Each row was made from one path, in order. Every step used is in the known rows, and no mark comes twice. Write each row's path.
Known rows:
zulam > peviz: [  9 -14  23  -4  15  33  39   4  25 -34  -3   1   0  19  -2 -23 -36  -4
 -13  -9   6   4 -30 -17]
vareb > femug > zulam: [ 48 -51  25  -5  14  28  68  73 -15  -8 -12 -83 -13  20 -39   4 -27  -1
   0   7   2  12 -28 -22]
peviz > zulam > tevuzu > vareb > vona > nemur: [  6 -30  16 -35   6  33 -48  13 -27 -12 -10 -17 -38   9 -10  51 -55   6
 -59  -1 -32 -32 -35  13]
peviz > zulam > tevuzu > vareb: [  9 -11   6 -40   0  38  39  22 -31 -51   0 -16 -10  15 -12  55 -57   2
 -15 -17 -21 -24 -41   8]
tevuzu > zulam: [  7 -12   2 -25   9  30  34  21 -18 -34  -6  -8   1  20  -8   6 -18 -11
 -18  10  -2  10 -34   7]
peviz > vareb: [  6  -4  17  -3  14  31  41  26   0 -22  -4 -48  37  22  -4   1 -30 -11
 -14 -12   1 -27 -38 -27]
vareb > femug > zulam > peviz: [ 49 -60  27   0  10  32  69  50  19 -10 -12 -57 -10  19 -35 -23 -31   2
  -1  -7   1  18 -24 -16]
vona > nemur: [ 14 -22  15   0  23  21 -27  22  -4 -29   2 -19  -7  16  -2   3 -27  -3
 -22  39   8  -2 -24 -13]
femug > zulam > vona: [ 15 -47  27   3  15  31  37  39  -2 -44  -9 -54  -3  21 -17  16 -32   1
  -9  16   2  10 -46 -19]
femug > zulam > tevuzu: [ 36 -39  28 -18  12  35  38  41 -39 -39  -9 -54   3  24 -17  24 -27  14
 -15  -3  -2   7 -43 -14]
zulam > tevuzu: [ 16  -7  28 -24  11  30  43   5 -28 -38  -6   0  -2  18  -7  12 -27   4
 -14   0  -2   1 -31 -10]
vareb > vona: [  1  -9  32  -4  18  26  14  23  -9  -2 -28 -32 -29  14  -8  -1 -30  -7
 -50 -18  -2  -1 -35 -24]
femug > zulam > tevuzu > vareb: [ 32 -46   9 -38   5  37  39  42 -37 -50  -2 -54 -22  16 -24  28 -54   7
 -15  -5 -15  -1 -52  14]
tevuzu > vareb > femug: [ 28 -27   6 -31   6  24  73  37 -11 -22  -3 -31 -36  14 -38  -6 -58 -19
  -3   8 -10   2 -23  10]
tevuzu > zulam > vona > nemur: [  2 -40   3 -14  16  27 -30 -11   2 -32   2  24 -11  17  -5   9 -23  -8
 -24  56  -6   6 -27  17]
zulam > femug > vareb > vona > nemur: [  8 -43  31  -1  20  28 -53   3   4 -21 -13   2 -56  33 -33  17 -32 -10
 -54   8  -4  -2 -40 -17]
peviz > zulam > tevuzu: [ 15  -3  25 -22   9  36  40  23 -26 -37  -6 -13  11  19  -3  53 -29   7
 -14 -14  -8 -19 -30 -17]
femug > zulam: [ 28 -36  21  -1  16  32  35  63 -17 -35  -9 -80   0  22 -16  15 -25   2
 -12   3   7   8 -46 -22]
peviz > vareb > tevuzu: [ 14 -10  50 -43   6  31  48  26  -2   6 -10 -54  18  18 -11  -4 -24  -7
 -33  -9  -8 -24 -36 -68]
zulam > tevuzu > vareb: [ 16 -15   9 -43   3  31  40   2 -30 -46   0  -1 -25  16 -12  14 -56  -2
 -16  -3 -15  -4 -40  17]
peviz > zulam > vona: [ -8 -12  23  -3  14  34  38  20   7 -43  -9 -14   7  19  -5  44 -36  -3
 -12   4  -3 -20 -30 -23]
tevuzu > vareb > femug > zulam > vona > nemur: [ 35 -84   8 -14   9  24   7  45  -3 -22   4 -54 -40  14 -45   6 -59  -2
  -8  52 -19   3 -27  17]
tevuzu > zulam > femug: [ 23   2   6 -25   8  34  39  -3  -9 -35  -6  14   2  21 -19  18 -20 -24
 -21   6  -1   6 -30   7]
vona > zulam > femug > vareb > tevuzu: [ 19 -32  50 -48   1  37  40  16  10 -26   0   4 -48  34 -36  -3 -21 -38
 -35  27  -6   4 -44 -65]

Which path is each row?
[ -3 -12  25  -1   9  37   6  24   5  16 -10 -51   9  21  -6 -21 -23 -40
 -56   1 -10 -29 -33 -35] | peviz > vareb > vona > zulam
[  0 -26  33  -8  13  32  14   7   2 -27 -20  -4 -51  31 -37  14 -33 -10
 -47 -26  -1   2 -46 -23] | zulam > femug > vareb > vona
[ 26 -65  17 -30   9  29 -52  32 -39 -13 -10 -58 -51  15 -26  24 -50  14
 -55  11 -24  -5 -48  15] | femug > zulam > tevuzu > vareb > vona > nemur
[  9 -46  56 -50   7  29  44  35  -4 -32 -10 -25 -47  32 -26   3 -23   3
 -28   0  -3   9 -50 -65] | femug > vareb > tevuzu
[ 26 -44  20   8  11  42  41  45  25 -20  -1 -75  42  28 -10 -12 -31   5
 -13 -29  -3 -15 -48 -29] | femug > zulam > peviz > vareb
[ 28 -29  19   1   3  40  69  17  39  12   5 -18  22  23 -21 -52 -25 -39
 -10  14  -8 -17  -9 -25] | vona > zulam > peviz > vareb > femug
[ 21   7  16  -2  12  37  33   8   6 -27   2   3  -3  21 -17  -3 -28 -50
 -21  35   5   1 -22 -18] | vona > zulam > femug
[  8   3  25   4   4  40  11   1  14  15 -11 -26   8  26 -20 -10 -23 -51
 -58  -4  -8 -32 -27 -31] | peviz > vareb > vona > zulam > femug
[  3 -43  11  -9  10  35 -50 -10  26  18  -9  -5   9  19  -4 -21 -18  -8
 -60  -7 -20 -17 -30   8] | tevuzu > zulam > peviz > vareb > vona > nemur
[ 32 -25  12 -46  -2  35  76  29 -28 -24  -4 -18 -23  14 -36  45 -55   0
  -7 -12 -30 -21 -21  11] | peviz > zulam > tevuzu > vareb > femug
[  7 -52  14 -21  13  31 -55  -5  -3 -20 -10  18 -57  32 -37  21 -19 -11
 -55  12 -11   6 -44  14] | tevuzu > zulam > femug > vareb > vona > nemur
[ -2 -32  11 -22  16  21 -53  19  -9 -11 -11 -29 -55   9 -16   2 -56  -8
 -60  21 -14  -9 -38   9] | tevuzu > vareb > vona > nemur
[  9 -27  15  -7   9  41  31  16   7 -50   7  11 -31  39 -33   3 -30 -39
 -18  28   3   2 -39 -22] | vona > zulam > femug > vareb
[  9 -13  31 -16   3  42   8   0 -16  16 -10 -24   5  23  -8  -9 -17 -27
 -56  -2 -18 -28 -29 -22] | peviz > vareb > vona > zulam > tevuzu
[ 12   5  28  -2   7  35   9   3   9   4 -15  -2 -29  16 -20  -8 -28 -49
 -56  16   0  -3 -25 -22] | vareb > vona > zulam > femug
[  9 -18  17  -3  11  40  32   8  32 -28   3   7  -5  24   1 -39 -28 -32
 -22  25   3   4 -26 -18] | vona > zulam > peviz
[ 11 -36  17 -36  12  27 -48  -6 -28 -13  -9  -3 -54  12 -16  10 -53   3
 -57  11 -24 -11 -31  22] | zulam > tevuzu > vareb > vona > nemur
[ 20 -17  35 -66   2  26  45  18 -12  -8 -13 -16 -19  13 -11   2  -7 -10
 -38  11 -11  12 -39 -36] | vareb > tevuzu > zulam
[ 32 -61  29  -2  11  31  71  49  -1 -17 -11 -57 -15  19 -38   6 -33  -3
   0  19   0  12 -25 -16] | vareb > femug > zulam > vona
[ -4 -27  18   6  21  29 -27  16  11 -34   2  -9   4  19   1  44 -34   2
 -20  35  -5 -20 -25 -16] | peviz > zulam > vona > nemur
[ 33 -30   8 -44  -5  37  65  13 -25 -15   6   2 -40  16 -38 -14 -48 -33
 -10  37 -21  -3 -14  15] | vona > zulam > tevuzu > vareb > femug
[  8 -24  23 -11  16  30  40  13   1 -59  -2   3 -27  35 -35  20 -39 -13
 -14  -6   4   2 -45 -20] | zulam > femug > vareb
[ -3 -15  31   4  13  38  16   0  32  11 -22 -30  11  19  -4 -28 -33  -7
 -52 -47  -9 -24 -37 -30] | zulam > peviz > vareb > vona
